Every row comes from one small tree of marks. The marks that hang from a mark follow it in brackets, in alphabetical order. Every link used is in the known rows. Which tree was each row made from?
Known rows
tavav[vibad[dogen[vitizo] teke]]: [ 26.3  20.8   7.9 -20.0 -23.2  43.5   2.2  -7.7  14.6  -9.5   6.3   1.6
  -8.8 -12.0   1.4  -3.1   0.8   2.7  40.4   9.9   3.8 -33.1 -25.8]
dogen[vibad[tavav[fusalev safa]] vitizo]: [ 22.4  -3.4  -3.7 -15.8  27.9  16.3  -9.9  13.8  24.0  -7.2 -30.5  14.6
  22.9   3.8 -41.3   0.1  15.8  -6.9  -0.4   4.6   8.2 -32.4  -1.6]
dogen[vibad vitizo]: [ -1.9  -9.6   1.9  -5.7   4.7  31.3   0.7  -3.8  -6.9  -6.5  -3.5  26.0
 -14.5   5.6 -31.6   3.8   5.3   0.3   8.6  -2.5  12.6 -13.8  -7.7]
dogen[vibad]: [  0.8 -11.8  13.3  -8.0   2.1  14.2   4.3   7.2  -0.6 -10.5  -7.5  20.5
 -11.2  15.1 -31.9   5.6  -3.7   5.2  -9.5  -1.8   4.4   1.0  -6.0]
tavav[fusalev safa vibad[dogen teke]]: [ 45.7  24.8  12.6 -23.0  -1.0  13.8  -4.4  12.2  55.1 -12.0 -14.3 -20.7
  17.3  -6.1  -4.5  -5.6   9.5 -17.9   4.0  17.6  -8.7 -25.1 -19.5]
tavav[vibad]: [ 10.3   7.4  22.1 -17.3 -11.0  21.0   7.1  15.5  -3.3   7.9   2.4   8.1
 -21.5   1.0  -6.4   0.8  -3.5   8.5 -12.9   2.8  -1.8  -5.3 -16.6]
vibad[dogen[vitizo] tavav teke[tusa]]: [ 33.2  17.6  19.6 -24.1 -26.3  18.0   3.7  -6.9  26.6 -18.3 -16.2   2.3
  10.7  -7.6   9.0 -10.4 -15.3  18.3  62.4   8.7   3.2 -45.4 -10.0]
vitizo[dogen]: [  8.0   1.7  -8.2 -14.9   1.0  -1.2  10.8  10.0   2.1  -2.4 -11.1   6.7
   5.8   0.7 -26.7   6.1 -19.3   3.3 -10.7  -4.7   4.1  -9.1  -6.9]
dogen[vibad[teke] vitizo]: [  7.5 -15.5   4.0 -10.7   5.0  40.2  -3.2  -7.1   1.0 -10.2  -1.9  15.3
   0.6   2.5 -30.4   1.2   5.1  14.0  30.5  -2.7   9.1 -21.2  -4.7]
dogen[vibad[tavav[fusalev]] vitizo]: [ 17.9  -3.4 -10.0 -18.3  14.6  30.1  -6.8   4.1   5.1 -11.0 -29.8  21.2
   4.6  13.7 -35.7  -0.2  -0.8  16.6  15.8   6.6   9.1 -33.2  -1.8]
fusalev[tavav[safa vibad[teke[tusa]]]]: [ 30.1  14.1  47.2 -17.7 -12.1  11.4   0.5  52.6  17.6   4.4  16.3 -17.1
  18.9 -14.7   2.5   0.1  13.2 -14.0  -9.7   7.7  -7.4 -30.9 -21.3]
dogen[vibad[tavav[safa] teke] vitizo]: [ 17.7 -17.7   8.8 -18.4  17.7  23.4  -6.3  11.7  17.7  -8.7 -13.7  15.5
  30.4  -8.0 -38.7   0.4  15.3  15.1  26.6  -5.9   8.2 -31.3  -2.9]
dogen[vibad[tavav teke[tusa]] vitizo]: [ 16.9  -5.8  24.4 -17.7 -10.9  30.8  -3.0  10.4   2.5  -9.4 -16.7  16.9
   3.2   2.5 -17.1  -3.4  -9.6  33.7  44.2  -1.8   8.7 -40.5  -1.0]
tavav[fusalev safa vibad[teke[tusa]]]: [ 41.2  19.3  37.6 -19.6  -1.6   9.7  -5.1  34.1  40.1   7.1 -15.6 -23.7
   5.8  -6.5   5.3  -6.9   8.5  -8.8  -5.5  11.6  -9.6 -28.3  -6.9]
fusalev[tavav[safa vibad[dogen]]]: [ 26.7  25.7  21.0 -15.8 -12.2   5.7   5.3  35.4  25.0 -10.6  15.7  -4.2
  18.4  -9.8 -10.7   8.0  14.3 -37.7 -20.8  14.5  -3.0 -20.2 -37.2]
terid[tusa]: [  9.3  -8.3  16.5 -19.4   0.7  -3.9  -1.0  -4.2  23.0   8.0 -12.2   8.3
 -13.6  14.8 -14.8 -13.3 -11.3  -0.1  -0.4   3.8   3.3 -10.5  -8.8]
safa[tavav]: [  1.3   7.8   2.8 -10.7  -4.9   0.1   7.9   5.4  -2.5   1.4 -15.3  19.8
  -9.6   2.0  -7.7   7.9 -21.1  24.6 -18.8  -2.1  -2.0  -5.7  -4.7]
safa[tavav[fusalev vibad[dogen teke]]]: [ 34.8  39.0   0.4 -22.2 -18.2  23.7  -1.8   9.8  25.4 -14.0 -21.0  -4.6
  -3.7   0.6   3.8   3.9 -25.2  25.6   4.4  16.1  -8.0 -32.4 -20.0]
vibad[teke]: [ 17.1 -13.6  15.1 -19.0  -0.8  11.0   4.5  -4.2  13.0  -5.3  -8.9  -0.7
   7.5   0.8  -7.6  -6.1  -2.2  15.2  18.3  -0.7  -4.0  -7.3  -1.7]
teke[tusa[terid] vibad]: [ 16.4   4.8  54.0 -22.6 -27.9 -20.0   3.6  11.2  -2.9   5.4 -11.3   4.6
 -31.5 -10.3   3.9   5.0  -8.5  -1.0  -4.7  -4.5  -0.2 -15.7   7.1]
dogen[vibad[tavav]]: [  6.2 -13.3  13.4 -17.8   3.3  11.1   2.9  14.0  -1.8 -12.4 -19.5  26.5
   2.5  15.7 -35.3   6.5 -10.1  25.8   2.9  -2.6   4.4  -9.9  -5.1]
vibad[dogen teke[tusa[terid]]]: [ 23.3  16.6  30.7 -23.5 -40.9  -2.9   2.2  -9.9  28.5 -12.9 -27.5  -5.1
  -1.7  -3.8  11.7   9.0 -24.9   8.3  28.4   6.2  -1.4 -24.2   2.7]
tusa[terid]: [  2.2  -8.0  11.5 -21.5 -14.1  -3.0   2.5  -7.8   1.7   6.4 -27.5  11.0
 -10.8   0.4 -12.0  13.8 -11.4   6.7 -10.2  -2.6   0.8  -3.7   9.1]
safa[tavav[vibad]]: [  3.3  21.8  12.4 -13.6 -16.3  17.9   6.7  22.1 -11.9  10.9  -6.6  18.3
 -27.0  -2.8  -5.0  12.3 -22.0  28.4 -27.0   0.6  -3.0 -11.8 -17.4]
tavav[safa]: [ 11.8  -7.8  15.9 -11.8  12.5 -10.1   6.4   9.4  24.7   1.6  -7.9   2.9
   9.8  -4.9 -16.8  -2.0  14.1 -20.3 -20.5  -1.6  -2.9   0.6  -2.9]
vitizo[dogen[vibad[tavav[safa]]]]: [ 10.6  -6.1  -1.1 -16.6  16.6  -7.3   3.2  32.8  13.1 -10.5 -21.3  19.8
  31.8   0.6 -57.7  15.5  -9.3   4.1 -20.5  -8.0   8.7 -18.8  -5.3]

Which tree is each row?
[  4.4 -10.8   2.0 -16.1   3.7  27.8  -0.5   3.3  -8.6  -8.0 -14.6  31.3
  -1.8   7.1 -35.7   4.5  -2.0  20.6  17.4  -2.9  11.5 -25.1  -5.9] -> dogen[vibad[tavav] vitizo]
[ 33.8  10.0  29.4 -28.1 -15.2 -15.5   8.3   0.2  17.2 -24.2  -3.2  10.6
  -2.6  -4.0  -9.2  -7.2  -4.2   4.6  23.1   3.4  -1.8 -20.0 -19.0] -> teke[vibad[dogen tavav]]
[ 25.7  12.4  16.8 -15.9 -12.6   6.3   5.8 -15.1  11.8 -17.0  13.2  10.2
 -19.0 -14.6  -6.3  -8.8  10.3 -23.6  26.9   4.0   6.8 -22.9 -21.4] -> teke[vibad[dogen[vitizo]]]
[ 18.0   8.5  25.0 -15.0   1.6   7.4   2.8  46.3   7.5   5.8  16.0  -1.3
  15.4  -9.6 -16.3   6.5  19.6 -26.0 -33.6   6.3  -3.7 -15.2 -26.2] -> fusalev[tavav[safa vibad]]
[ 39.4  28.0  -2.6 -22.4 -12.6  44.2  -4.6  -6.9  27.8 -11.7 -10.2 -10.2
  -2.9  -4.9   1.9  -7.8  -0.4  -1.1  35.7  17.9   0.0 -41.1 -21.2] -> tavav[fusalev vibad[dogen[vitizo] teke]]
[ 31.4  -0.6   5.0 -24.3  23.8 -11.6  -2.9  15.6  38.0  -3.1 -35.3  -1.2
  29.4   3.1 -20.1  -5.8   9.5  -1.9 -12.7   6.5  -5.4 -17.9   3.1] -> vibad[tavav[fusalev safa]]
[ 25.4  -2.7  41.0 -30.9 -14.6 -15.3  -2.9  18.4  28.8   5.9 -39.6  -3.2
  25.2 -13.4  -5.4   7.8  -8.0  17.6  10.6  -2.6  -3.5 -28.8  16.2] -> vibad[tavav[safa] teke[tusa[terid]]]
[ 11.9  -4.4  24.5  -7.7 -10.0  33.4  -2.7   3.7   3.5  -8.2  -4.1  10.5
  -9.6   0.8 -13.2  -3.4  -2.6  10.7  32.8  -1.3   8.9 -28.7  -3.3] -> dogen[vibad[teke[tusa]] vitizo]
[ 37.9  18.5  -8.8 -21.9  11.4   1.7  -3.5  -3.9  49.8 -16.0 -32.4   1.1
  30.8  -5.0 -16.5  -7.0  10.5 -17.5  17.5  14.7   2.7 -37.8 -11.1] -> vibad[dogen[vitizo] tavav[fusalev safa]]
[ 23.1  24.3  38.3 -20.3 -40.1  -5.0   2.7  -7.4   9.0  -7.5  -6.2   8.6
 -32.1 -19.7   7.8   5.2  -7.2 -18.6  24.1   4.4   8.2 -35.3  -6.4] -> teke[tusa[terid] vibad[dogen[vitizo]]]
[ 23.8  49.9 -13.5 -14.3 -17.5  33.6  -2.0   1.7  12.4  -4.1 -17.2  10.6
 -21.3  -4.8   0.9   6.5 -17.4   7.8  -2.4  17.9   2.1 -39.5 -24.3] -> safa[tavav[fusalev vibad[dogen[vitizo]]]]
[ 24.2  -6.4   7.6 -18.1  27.0  -2.0  -6.7  23.9  30.8 -11.3 -33.7   9.9
  26.0  13.2 -41.9   3.8   7.5  -0.6 -16.2   5.4   0.3 -17.8   0.8] -> dogen[vibad[tavav[fusalev safa]]]
[ 27.1 -16.3  18.6 -26.4  12.5  -5.3   1.3  13.6  32.3  -4.8 -20.3  -1.0
  38.5  -8.8 -17.9  -5.6   7.3  15.4  14.0  -2.7  -5.5 -16.8   0.6] -> vibad[tavav[safa] teke]
[ 23.6  -7.9  41.9 -18.1   1.2   0.7  -1.4  30.3  28.3 -11.1 -19.0   5.1
  24.9   1.2 -22.7   1.3  -0.3  17.9  12.6  -2.8   0.0 -24.3   1.6] -> dogen[vibad[tavav[safa] teke[tusa]]]
[ 29.1  17.0  30.6 -15.9 -28.9   2.8   8.8  -3.7  33.6 -20.6  -9.7  -9.0
   1.8   1.6  13.2  -8.6 -14.4   2.0  35.1   9.6  -3.5 -20.3 -10.3] -> vibad[dogen teke[tusa]]
[ 36.4  20.6  33.1 -22.2 -14.8  24.8  -3.4  22.4  20.9   4.1 -16.0 -18.2
 -11.9   3.9  12.1  -8.7  -9.5  12.8  11.1  13.0  -8.9 -29.0  -6.7] -> tavav[fusalev vibad[teke[tusa]]]
[ 23.7  13.5  45.1 -19.4 -26.1  24.7   5.3  23.2   6.7   7.1   0.7  -7.1
 -19.0  -3.8  12.4  -6.9 -10.3  18.0  14.7   4.4  -5.2 -21.6 -11.2] -> tavav[vibad[teke[tusa]]]
[ 35.6  10.7  43.5 -34.6 -18.6 -21.6  -4.8  17.2   9.3   0.2 -38.4  -0.4
 -11.8  -2.1   0.0   1.5 -15.7  15.8   2.4   4.0  -3.3 -35.1  11.9] -> teke[tusa[terid] vibad[tavav[fusalev]]]
[ 13.1 -17.5   5.6 -21.0   5.0  38.2  -4.9  -1.4  -1.9 -12.3 -13.9  21.3
  13.2   2.2 -32.0  -0.9  -2.9  30.3  42.4  -3.6   9.0 -32.3  -4.2] -> dogen[vibad[tavav teke] vitizo]
[  8.5 -10.5   7.0 -13.0  17.2  15.4  -2.6  14.8  10.7  -4.3 -14.7  25.1
  16.8  -3.1 -42.7   5.6  14.8  -1.5   3.7  -3.6  10.5 -23.8  -5.5] -> dogen[vibad[tavav[safa]] vitizo]
[ 40.7  17.4   2.0 -24.6  10.0 -17.6   0.0   7.3  55.1 -20.7 -36.5  -4.1
  32.6   3.5 -15.0  -3.7   3.6 -14.9   1.5  15.1  -5.3 -22.9  -8.9] -> vibad[dogen tavav[fusalev safa]]
[ 27.9  14.5  14.8 -17.1  12.5   8.8  -1.8  27.3  29.2   8.5 -14.5  -9.2
  -0.3  -1.6 -13.3  -2.2  17.0 -19.5 -33.0  10.2  -6.0 -13.8 -11.4] -> tavav[fusalev safa vibad]
[ 13.2   2.0  16.8 -10.8 -10.0   9.6   3.0  25.0   4.0 -13.6 -10.3   2.8
   6.6   5.6 -29.4   8.3 -25.4  19.5  12.6  -4.7   6.4 -24.7  -3.5] -> vitizo[dogen[vibad[teke[tusa]]]]
[ 20.8  -2.2  35.9 -33.2 -29.0  -2.3  -1.7   6.6   9.5   2.0 -39.2   2.5
   6.6  -2.7   2.5   6.9 -25.5  40.2  25.4  -2.3  -2.0 -30.5  15.3] -> vibad[tavav teke[tusa[terid]]]
[ 27.3  19.6  19.4 -14.0 -27.2  20.2   4.3 -13.7  27.3 -16.4  -4.9  -3.0
  -2.2  -8.2  12.7 -10.5  -6.7  -2.3  50.8   8.9   4.1 -34.4 -10.9] -> vibad[dogen[vitizo] teke[tusa]]
[ 33.3   8.0  12.7 -24.7   0.6  29.8  -4.8  11.3  16.8   1.1 -13.6 -12.9
  -2.8   4.4  -4.2  -7.5  -0.4  14.3   7.6  10.9  -7.9 -22.4  -9.4] -> tavav[fusalev vibad[teke]]
[ 35.0  17.9  22.9 -20.6 -11.2  13.2   0.6  30.4  31.4 -16.0  16.8 -13.9
  31.1 -13.9  -7.1   5.1  15.1 -23.5   0.4  14.0  -5.5 -27.2 -33.7] -> fusalev[tavav[safa vibad[dogen teke]]]
[ 29.5  25.6  37.9 -13.2 -28.6   0.7   8.6  -3.6  15.0 -15.5  12.7   4.7
 -27.6 -14.5  10.9 -13.4   3.3 -24.0  32.1   6.0   5.8 -31.4 -20.1] -> teke[tusa vibad[dogen[vitizo]]]
[  6.6  -6.7  37.5 -17.6 -24.6  10.4  -4.4   9.4   3.5  -4.3 -26.1   8.9
  -9.0   5.9 -15.2  16.1 -20.0  22.5  11.2  -3.7   4.2 -18.8  13.4] -> dogen[vibad[teke[tusa[terid]]]]
[ 31.7   2.2  10.4 -29.4 -14.6   5.9   6.0  -9.1  29.9 -24.7 -20.6   2.4
  24.7   2.9  -6.1  -5.6 -14.8  26.2  41.9   6.2  -3.6 -23.3 -11.9] -> vibad[dogen tavav teke]
[ 15.8 -20.4  15.0 -22.7   1.5  20.3  -1.9   8.9   5.4 -16.2 -18.2  16.8
  15.8  12.1 -31.6   4.1 -10.0  39.0  24.7  -4.0   1.4 -18.1  -1.4] -> dogen[vibad[tavav teke]]
[ 23.7   7.2  -1.8 -17.1 -12.7  24.6   3.1 -24.1  24.5 -18.4  -3.0   2.0
   7.3  -7.8  -1.6  -7.9  -1.7   0.0  48.1   7.1   4.4 -26.3 -14.0] -> vibad[dogen[vitizo] teke]
[ 28.8 -12.7   5.6 -25.2  12.9  19.9  -9.2   9.8  18.7 -18.8 -33.6   5.7
  21.6  18.8 -31.4  -1.1  -8.4  35.9  20.9   5.4  -1.2 -26.5   2.4] -> dogen[vibad[tavav[fusalev] teke]]
[ 36.5   7.0  18.1 -22.4  13.2  15.8  -7.2  23.4  36.7   3.6 -13.2 -19.1
  12.7  -7.1  -9.7  -4.9  16.3  -5.7  -8.6   9.4  -9.0 -20.6  -9.4] -> tavav[fusalev safa vibad[teke]]
[ 35.6  12.2  21.6 -23.6   0.6  -9.0   2.6   2.2  29.9 -16.2   1.8   9.5
  11.6 -24.3 -16.3  -8.5  19.5 -22.9  22.8   2.0   4.9 -33.3 -18.7] -> teke[vibad[dogen[vitizo] tavav[safa]]]
[ 30.7  33.9  -5.4 -18.1 -12.2  36.4  -1.6  -4.6  23.2  -7.4  -9.9   1.1
 -16.1  -0.7  -1.9  -4.4   0.3 -15.7  14.1  19.3   2.8 -33.8 -25.0] -> tavav[fusalev vibad[dogen[vitizo]]]
[ 24.5  11.6   0.9 -19.9   0.1   0.2   4.4  -3.6  37.0 -14.3 -15.8  11.9
  24.1 -12.8 -16.4  -3.2   9.0 -15.5  19.8   5.9   5.7 -29.2 -14.7] -> vibad[dogen[vitizo] tavav[safa]]
[ 35.1  24.2  37.4 -23.1 -27.5  -1.3   7.2   2.8  14.8 -17.6  -0.6  10.9
 -14.2 -14.2   6.2 -14.0  -4.0  -1.3  43.3   5.4   6.0 -42.7 -19.5] -> teke[tusa vibad[dogen[vitizo] tavav]]
[ 15.3 -11.8  -3.2 -23.6   4.3  14.4   1.3  19.9   1.3 -17.1 -21.6  14.9
  28.0   7.0 -49.0  10.6 -24.8  40.3  17.9  -8.1   7.0 -26.6  -3.6] -> vitizo[dogen[vibad[tavav teke]]]
